Every row comes from one small tree of marks. The marks that hang from a mark follow it in brackets, in alphabetical order. Every link used is in the known rows. Which tree was each row made from?
Known rows
Z{C}: [ 14.0   2.1  10.6   6.0  -1.2  14.1  -9.8   0.6   2.1   2.2   2.1 -29.2
  12.6  12.9  -4.0 -12.2   7.7   2.3   7.5   3.0  -3.6  -4.0  11.2   9.5
   6.5  -6.2  -0.1   0.9   3.5 -11.2  10.1   3.6]
P{G{H}}: [ 12.3  -0.4   1.3 -16.8  10.0 -21.2   9.0  14.7 -20.4  -1.7   2.8 -14.1
   8.6   7.1  -4.2 -17.9   4.1   1.8  24.8  -7.7  -5.8  11.9  15.3  15.4
 -12.0  -0.4  -9.8 -17.1 -19.3 -17.6  10.1  -7.7]
R{F{J Z{C{B}}}}: [ -6.1 -16.5 -12.9  16.8  -8.0  17.2 -23.0   7.3   6.5  -1.0  17.1 -30.3
  28.8 -11.6   1.2 -36.1  10.0  -8.0  25.4  21.8  22.4   2.4 -12.7  -5.7
  -7.4  -7.5  11.7  -2.3  -3.9  23.2 -22.9  14.5]
P{G{M}}: [  3.7   8.4  -5.9 -13.8  13.9 -18.0  10.7  10.3 -21.9   2.8  14.3 -14.9
   2.3  -0.8  -2.7 -24.0   0.7  -7.0  13.8  -7.2  -0.4  -5.8  11.8  17.2
 -18.1  -3.8  -7.1 -14.0 -13.3 -15.4  13.4  -7.4]
D{G{H M} V}: [ 31.2   3.9  12.1 -11.3  25.4  -1.4  14.2   6.7 -22.4  -9.0  31.3   7.8
  29.9  17.8  -9.6 -18.7  13.9  -4.5   6.5  -2.4  -3.0   0.3   3.2  19.9
 -19.5 -26.4 -13.5   3.7  15.9 -28.5 -20.1  -1.2]
F{R Z{C{B} Q}}: [ 13.4   8.0  27.4  33.7 -17.3  13.0 -10.4  -6.4   6.8   5.0   7.9 -20.6
  27.6   8.5  -2.7 -32.5  18.5   9.3   2.0  19.7  -3.8  -7.8  -8.6  -2.7
   6.7  -2.5   7.3  12.8  -5.3  -0.5 -13.7  21.3]
R{F{J Z{C{B} Q V}}}: [ -3.7  -8.6   0.4  24.4 -21.5  18.4 -35.3   7.5  12.0   3.1   5.2 -28.7
  34.1  -9.5  -3.8 -32.4  17.2   0.1  13.9  23.1  16.5  -2.1 -21.5   1.5
  -2.8  -7.8  22.7  -0.2  -2.6  15.1 -12.2  27.8]
R{F{Z{Q}}}: [ -5.7 -19.8  -3.9  16.9  -2.3   5.5 -14.3   1.4   1.1   1.6   3.3 -14.4
  27.4  -6.8   1.4 -27.4   8.5 -14.3  10.7   6.5  16.7   9.5 -12.2  -9.3
 -10.2  -5.6   6.5  -7.0  -5.8   7.4  -9.5  12.5]
R{F{J Z{Q}}}: [ -8.5 -21.0  -9.6  27.0  -6.9  10.0 -18.4  -3.1   4.0   3.5  11.5 -19.6
  31.3  -9.4   1.2 -38.4  15.9  -5.3  17.4  16.8  27.2   9.3 -14.7  -5.8
 -13.9  -3.9  19.6  -9.5  -5.1  19.3 -12.0  13.2]
Z{C V}: [ 22.2  13.8  14.0  10.9 -20.8  17.4 -27.4   7.9   6.7   8.9  -7.3 -37.1
  16.9  17.0 -14.4   0.6   3.3  10.3  -3.2   8.7 -13.3 -14.4  -0.6  13.3
  14.4  -4.6   9.8   4.9  10.7 -17.9   6.3  15.4]
D{G{H M}}: [ 16.8  -2.8  10.1  -4.6  16.9  -9.1  16.8  -7.7 -18.6  -8.1  15.2  -3.2
  18.8  10.2 -15.1 -36.2  13.9  -0.2  10.8   3.3   5.5   3.3   3.5  14.0
 -14.3 -22.5 -20.2   3.7  17.3 -30.3  -7.1  -8.4]
Q{Z{C F}}: [ -6.2  12.9  11.6  -3.5  -7.9  23.5  -6.4   0.6   1.0  11.0   2.7 -31.8
  29.5   2.2  14.6   3.3   6.3  -2.6  -1.9  -2.8  -7.6   0.6  16.5   6.7
 -18.5  -2.9  -5.0  -4.2  22.2  -5.4  12.4  -6.3]
Z{C Q}: [ 12.3   5.9  32.9  16.6  -9.1  13.3 -17.0  -6.2   9.2   4.2 -13.5 -19.3
  16.7  12.9  -3.2 -18.6  27.2  11.2  -4.1  -0.5  -5.8  -2.2   5.3  20.1
   8.6  -8.6  12.4   0.9  -2.7 -20.8  36.5  17.7]
F{J R Z{C{B} V}}: [ 17.0  11.6   5.8  44.1 -31.8  23.1 -24.1  -3.7   8.3  10.6  22.9 -39.8
  33.8   6.8 -11.2 -35.7  12.7  21.0  11.7  40.5   7.3 -16.0 -15.3  -4.5
   4.5   3.9  24.8  12.8   5.7  18.6 -38.1  21.4]
P{G}: [  5.1   2.4  -8.6 -14.0   8.0 -14.1   4.4  16.9 -18.8   3.5   6.0 -19.2
   5.0   2.8  -1.7 -22.2  -4.3  -6.9  17.5  -9.9  -6.2   6.1  14.5  14.2
  -6.7   4.2  -3.6 -13.8 -16.3 -11.4  21.8  -5.8]
F{R}: [ 15.8  -3.6   2.6  15.1   5.4   3.1   7.3  -6.0   2.2   7.4  11.7 -12.1
  22.1   9.0   1.1 -16.5   9.9   4.4  11.5   8.4   4.9  -1.1  10.1  -2.2
  -5.5   9.8  -1.4  -1.9  -1.0   0.1 -15.8  -3.3]
F{J}: [  6.2  -3.3 -11.8  22.2   0.7   7.9  -4.0  -6.6  -5.7   3.1  18.7 -23.7
  15.5   4.1   0.6 -34.9   5.8   7.9  19.1  12.9  20.2   1.8   6.2   4.4
 -13.6   2.8  11.8  -5.4  -0.2   8.9  -0.9  -3.2]
R{F{J Z{C Q}}}: [ -6.1 -19.7  -1.8  25.5 -10.1  16.1 -23.9  -3.0   9.8   4.0   8.9 -25.2
  32.8  -7.7  -1.8 -35.5  22.6  -1.1  17.5  18.6  23.5   6.8 -14.2  -0.9
  -7.3  -6.7  23.4  -8.5  -2.6  17.9  -7.7  17.1]
Q{Z{F{J} V}}: [ -5.6  17.4   1.6   7.9 -18.8  20.0 -13.2   2.0  -3.1  16.2   5.3 -31.6
  32.7   0.4   9.6  -0.4   0.4   3.8  -4.0   5.0  -0.7  -2.6   5.8   4.0
 -26.2   4.4   5.9  -3.9  25.0   0.0   2.1  -3.3]
Z{C F Q}: [  8.4  13.7  42.7  15.9 -17.6  29.2 -12.6   9.8  10.6  14.3 -23.0 -11.3
  22.6  -1.9   4.6 -15.7  28.0  15.9  -8.8  -1.7  -7.7   0.3   4.2  21.7
   0.2 -11.7  19.3  -1.3   8.5 -13.4  44.2  26.4]
Z{C{B} F{J R} Q V}: [ 16.2  31.1  48.6  28.9 -44.0  40.5 -36.4  21.9  25.7  18.0 -19.3 -20.5
  36.8  -8.9  -0.9 -20.2  36.9  34.0  -6.3  22.8 -10.5 -19.4 -13.2  28.1
   6.7  -6.3  34.8  11.8  10.9  -1.6  19.2  48.6]

Which tree is each row?
[ -1.3  25.2  17.0   4.8 -26.2  31.2 -23.2   8.5  11.3  14.0   5.2 -37.9
  38.8  -3.1  10.8   0.5  11.4  10.1  -0.1  14.3  -9.2 -13.3   4.6  11.6
 -13.8   0.4   5.6   4.8  23.7   2.9  -4.6   9.1]	Q{Z{C{B} F{J R} V}}
[  9.6  -5.3  -8.9  48.0 -10.8  10.3   0.5 -17.9  -3.1  11.4  32.0 -25.6
  30.9   7.1  -4.9 -43.5  11.7  13.3  17.2  30.9  22.7  -0.3  -6.0 -14.7
 -12.5  10.5  21.2   0.3   2.5  24.5 -37.7   1.6]	F{J R Z}
[ 14.4  11.7  20.6  35.8 -29.7  12.4 -24.4  -4.2  -1.8   9.5  -4.7 -30.9
  20.8  16.6 -14.3 -21.1   4.5   9.0 -12.2  13.2  -7.9  -7.2 -14.0   0.4
   8.6  -8.0  17.2   8.1   4.8 -13.7   5.7  22.7]	F{Z{C Q V}}
[  9.6  15.3  21.5  13.2 -17.0  37.7 -11.5  20.8  14.9  10.3   5.9 -22.8
  28.0 -12.5   9.4 -26.1  21.9  17.1  16.4  19.9   2.0  -9.7   3.9  14.0
  -2.4  -5.4  11.4   7.3   8.4  14.6  -1.6  22.8]	Z{C{B} F{J R}}
[ 16.3  14.0  21.7  52.5 -36.7  21.9 -28.8  -7.4  13.8  11.8  12.0 -32.6
  36.4   6.5 -11.4 -40.0  27.4  27.4   3.6  37.5   5.5 -15.7 -19.4   3.7
   6.2   1.4  32.5  13.3   1.4  12.0 -19.8  31.2]	F{J R Z{C{B} Q V}}
[ 13.4  18.7  31.5  38.5 -33.7  26.4 -19.4   8.1  14.0  26.0 -16.6  -7.1
  36.9  -5.4  -2.6 -19.6  30.3  32.1 -10.0  15.6   2.2  -7.0 -11.1  16.8
  -9.4   6.1  38.6  -1.4  13.5  -0.4  17.1  32.0]	Z{F{J R} Q V}
[  6.9  10.7  19.7  26.0 -17.6  10.9 -16.5  -0.6  -5.0  -0.8   4.1 -26.0
  16.1   8.2  -2.1 -35.5   3.1  -0.3  -1.5  10.7  -4.8  -4.4  -9.4  -0.8
   3.9 -13.6   1.7  12.7  -5.7  -8.8   5.2  20.8]	F{Z{C{B} Q}}
[ -2.4  27.3  16.7  -5.7 -23.4  26.3 -22.5  15.0   3.7  10.0  -2.8 -37.5
  30.2   0.4  11.6   7.2  -1.1  -0.4  -7.0   3.0 -17.4 -11.1   5.6  10.3
 -12.2  -5.8  -6.7   6.5  23.2 -10.0   6.1   7.8]	Q{Z{C{B} F V}}
[ 17.6  27.2  26.1  18.2 -36.4  41.1 -28.6  28.6  18.7  16.2  -4.1 -30.6
  32.8  -8.5  -0.8 -13.5  17.4  25.4   5.4  25.6  -8.0 -20.3  -7.5  17.6
   4.9  -3.1  21.9  12.1  16.8   7.9  -5.7  34.6]	Z{C{B} F{J R} V}
[ -4.3  26.0  13.4   1.3 -25.8  30.1 -26.0  11.6   5.4  10.4   3.2 -40.5
  33.3  -1.7  10.7  -0.8   4.6   5.6  -1.8   9.7  -9.6 -11.4   4.2  12.4
 -15.2  -4.0   3.2   5.1  23.6  -1.2   4.2   8.3]	Q{Z{C{B} F{J} V}}
[ 20.5  23.0  51.4  26.6 -37.6  34.8 -26.3  13.9  23.8  24.7 -30.2 -15.3
  36.0   2.3  -7.1  -1.1  35.0  30.7 -18.1   9.9 -16.4 -13.0  -7.1  23.4
   9.9  -2.6  33.4   3.3  16.7 -14.5  27.0  39.3]	Z{C F{R} Q V}
[  9.2  -3.0   7.8  55.3 -16.0   9.8  -4.7 -22.9   1.4  12.4  21.0 -18.3
  33.2   6.5  -4.5 -48.7  24.8  20.5   8.8  28.8  20.7   0.1 -10.2  -7.1
 -10.2   8.5  29.4   0.2  -2.3  18.3 -19.8  11.2]	F{J R Z{Q}}
[ -6.5  17.6  13.4   1.6 -12.9  28.6 -10.7   3.6   8.2   9.6  11.6 -32.8
  36.2  -5.0  18.2  -8.1  14.5   4.8   7.5  10.3  -1.9  -6.2  12.6   8.7
 -19.5  -0.8  -1.5   2.1  18.2   7.0  -1.9   0.6]	Q{Z{C{B} F{J R}}}
[ 18.2   4.8   4.8  50.2 -30.1  21.6 -20.2 -12.5   8.5  17.1  20.9 -39.4
  35.8  11.9 -16.3 -30.1  17.1  25.0   8.2  38.2  10.7 -12.3 -12.4  -6.1
   3.5   8.0  33.5   5.5  10.8  17.9 -35.3  14.8]	F{J R Z{C V}}
[ 14.2   5.4  10.3  26.3 -12.6  13.2  -5.4  -2.5   2.0   3.5  18.4 -27.7
  24.9   8.7  -2.9 -28.4   5.3   3.0   8.9  21.7  -2.5  -8.6  -4.7 -11.2
   4.8  -1.9  -2.2  12.5  -1.3   6.5 -32.1  11.3]	F{R Z{C{B}}}
[  1.9  19.5  18.0   3.8 -21.3  27.3 -15.7   3.1   8.9  18.9  -2.4 -35.0
  38.1   5.2   6.8  13.3  10.7   8.1  -8.5   5.1 -12.7  -9.4   8.7   8.0
 -12.6   4.0   4.8  -0.5  27.8  -6.1   0.6   1.7]	Q{Z{C F{R} V}}
[ 18.2   4.1   1.3  37.1 -18.6   5.9  -5.4  -6.5  -3.7  13.5  13.5 -24.9
  28.0  14.4 -10.8 -19.3  -2.6   7.0  -0.9  21.4  -0.5  -7.4 -10.8 -16.2
  -0.3   8.5   9.0   6.3   6.3   3.1 -36.8   8.6]	F{R Z{V}}
[ 18.7  32.3  53.9  18.5 -40.0  36.5 -32.1  26.7  23.4  16.1 -27.5 -16.2
  33.1  -5.9  -0.5  -8.6  29.5  25.8 -13.4  12.3 -21.7 -19.1 -11.6  25.3
  11.1  -8.1  20.3  13.9   9.6 -13.5  22.6  47.8]	Z{C{B} F{R} Q V}
[ -4.4 -15.5  -6.8   7.2  -3.5  12.9 -18.5  11.7   3.6  -2.7  10.1 -25.8
  26.0  -8.5   2.1 -24.3   2.0 -17.2  18.4  12.2  11.0   3.3 -10.6  -8.6
  -3.3  -9.6  -1.8   0.1  -4.2  10.7 -20.2  14.1]	R{F{Z{C{B}}}}
[ 12.7  12.1  47.7  21.7 -18.2  31.3  -8.9   6.1  19.2  18.3 -20.3  -7.9
  31.3  -1.2   3.9 -13.6  39.1  21.9  -6.9   4.8  -6.3  -2.1   4.1  20.0
   1.8  -4.2  23.1  -1.1   8.9  -7.5  31.0  27.1]	Z{C F{R} Q}
[ -1.2  17.4   8.2   4.6 -16.2  17.8  -7.7   2.5   1.4  17.6   1.6 -25.9
  36.0   2.2  10.2   8.4   1.9   2.7  -8.1   2.5  -8.0  -3.9   7.3   1.5
 -22.4   7.8  -0.8  -3.1  24.7  -4.4  -5.7  -3.5]	Q{Z{F{R} V}}
[ -0.9 -13.7   0.4  28.6 -19.5  18.6 -32.8   1.0  11.5   6.8   3.4 -29.4
  35.1  -6.0  -6.8 -29.1  20.3   2.6  12.2  21.4  18.9   1.5 -18.6   0.8
  -3.3  -4.6  28.3  -5.3   0.9  14.7 -10.9  23.4]	R{F{J Z{C Q V}}}
[ 12.2  18.5  22.0  29.7 -30.6  13.0 -28.1   4.7  -1.8   3.2  -2.8 -31.7
  18.9  11.3 -10.1 -26.6   0.0   5.7 -10.0  14.7 -11.7 -11.8 -17.6   1.6
   9.8 -11.9   8.3  16.0   0.1 -13.2   2.8  29.3]	F{Z{C{B} Q V}}
[ 12.5   6.6  -3.0  42.9 -28.8  19.9 -25.5  -6.8  -3.3  10.7  17.7 -44.5
  23.8  12.3 -15.2 -33.1   2.3  15.4   5.9  29.4   9.2  -8.2 -13.2  -3.9
   1.7  -2.6  27.2   5.5  10.3   9.8 -16.9  13.6]	F{J Z{C V}}
[  9.7   5.3   4.5 -16.1  16.4 -25.6  15.0   7.6 -24.8  -2.9  10.0  -9.0
   5.5   3.0  -3.4 -19.6   8.9   1.7  21.2  -5.1  -0.9  -0.2  13.2  17.9
 -22.6  -7.5 -13.8 -17.3 -16.8 -21.2   2.1  -8.9]	P{G{H M}}
[ 18.3  21.8  45.8  36.0 -41.1  39.7 -30.8   8.6  25.8  26.4 -21.8 -20.0
  39.6  -1.6  -7.0 -12.5  43.1  38.4 -10.9  20.0  -4.8 -13.9  -9.4  26.1
   6.2   0.0  46.4   1.2  17.9  -2.4  24.5  40.5]	Z{C F{J R} Q V}
[  9.1   4.1  17.7  32.0 -14.7   9.6 -12.7  -9.8  -4.5   5.3   2.0 -26.0
  18.3  13.7  -6.6 -30.0   7.2   3.7  -5.0   8.6  -1.4  -0.2  -6.7  -2.9
   3.3  -9.2   9.9   4.6  -0.4  -9.1   7.4  14.8]	F{Z{C Q}}
[ 10.9  13.3  -1.2  36.8 -30.9  20.7 -29.7   2.5  -3.2   4.8  19.4 -44.8
  21.8   6.6 -11.0 -38.1  -2.0  11.5   8.6  31.3   6.8 -12.8 -15.7  -2.5
   2.2  -6.3  19.1  13.3   5.6  10.3 -20.0  20.0]	F{J Z{C{B} V}}
[ -8.4   8.4   1.6   8.5  -5.9  18.9   1.4  -5.9  -0.1  14.8  13.8 -23.4
  35.9  -2.4  17.8  -8.2  10.3   2.5   5.3   5.5   6.3   3.1  13.5   1.1
 -31.0   7.7   2.1  -7.1  19.8   9.0  -3.9 -11.2]	Q{Z{F{J R}}}
[ 10.2   6.3  19.4  48.7 -23.7  19.7 -17.1 -13.0  10.5   7.7  19.0 -27.2
  33.5   3.8  -3.7 -48.4  30.1  21.7  11.6  33.8  12.2  -8.5 -12.0   0.9
   0.6   0.1  26.6  10.1  -4.0  17.0 -17.3  22.7]	F{J R Z{C{B} Q}}
[ 33.7  -2.2   8.7 -12.1  19.5   3.9   8.3  13.5 -19.0  -8.3  23.7   3.0
  32.9  20.3  -9.3 -17.4   8.5  -5.0  10.0  -4.7  -7.8  12.9   6.1  17.3
  -8.3 -19.3  -9.8   3.7  13.7 -25.1 -12.2   0.5]	D{G{H} V}
[  0.1  21.8  10.1  -5.7 -17.7  15.2 -25.5   3.8   2.3   1.9   4.2 -42.9
  26.2   9.6   6.4   4.8  -1.9  -3.5  -2.7   4.4 -16.8 -13.4   7.5   9.8
  -6.6  -3.4 -11.1   8.0  14.9 -14.3   0.7   1.5]	Q{Z{C{B} V}}
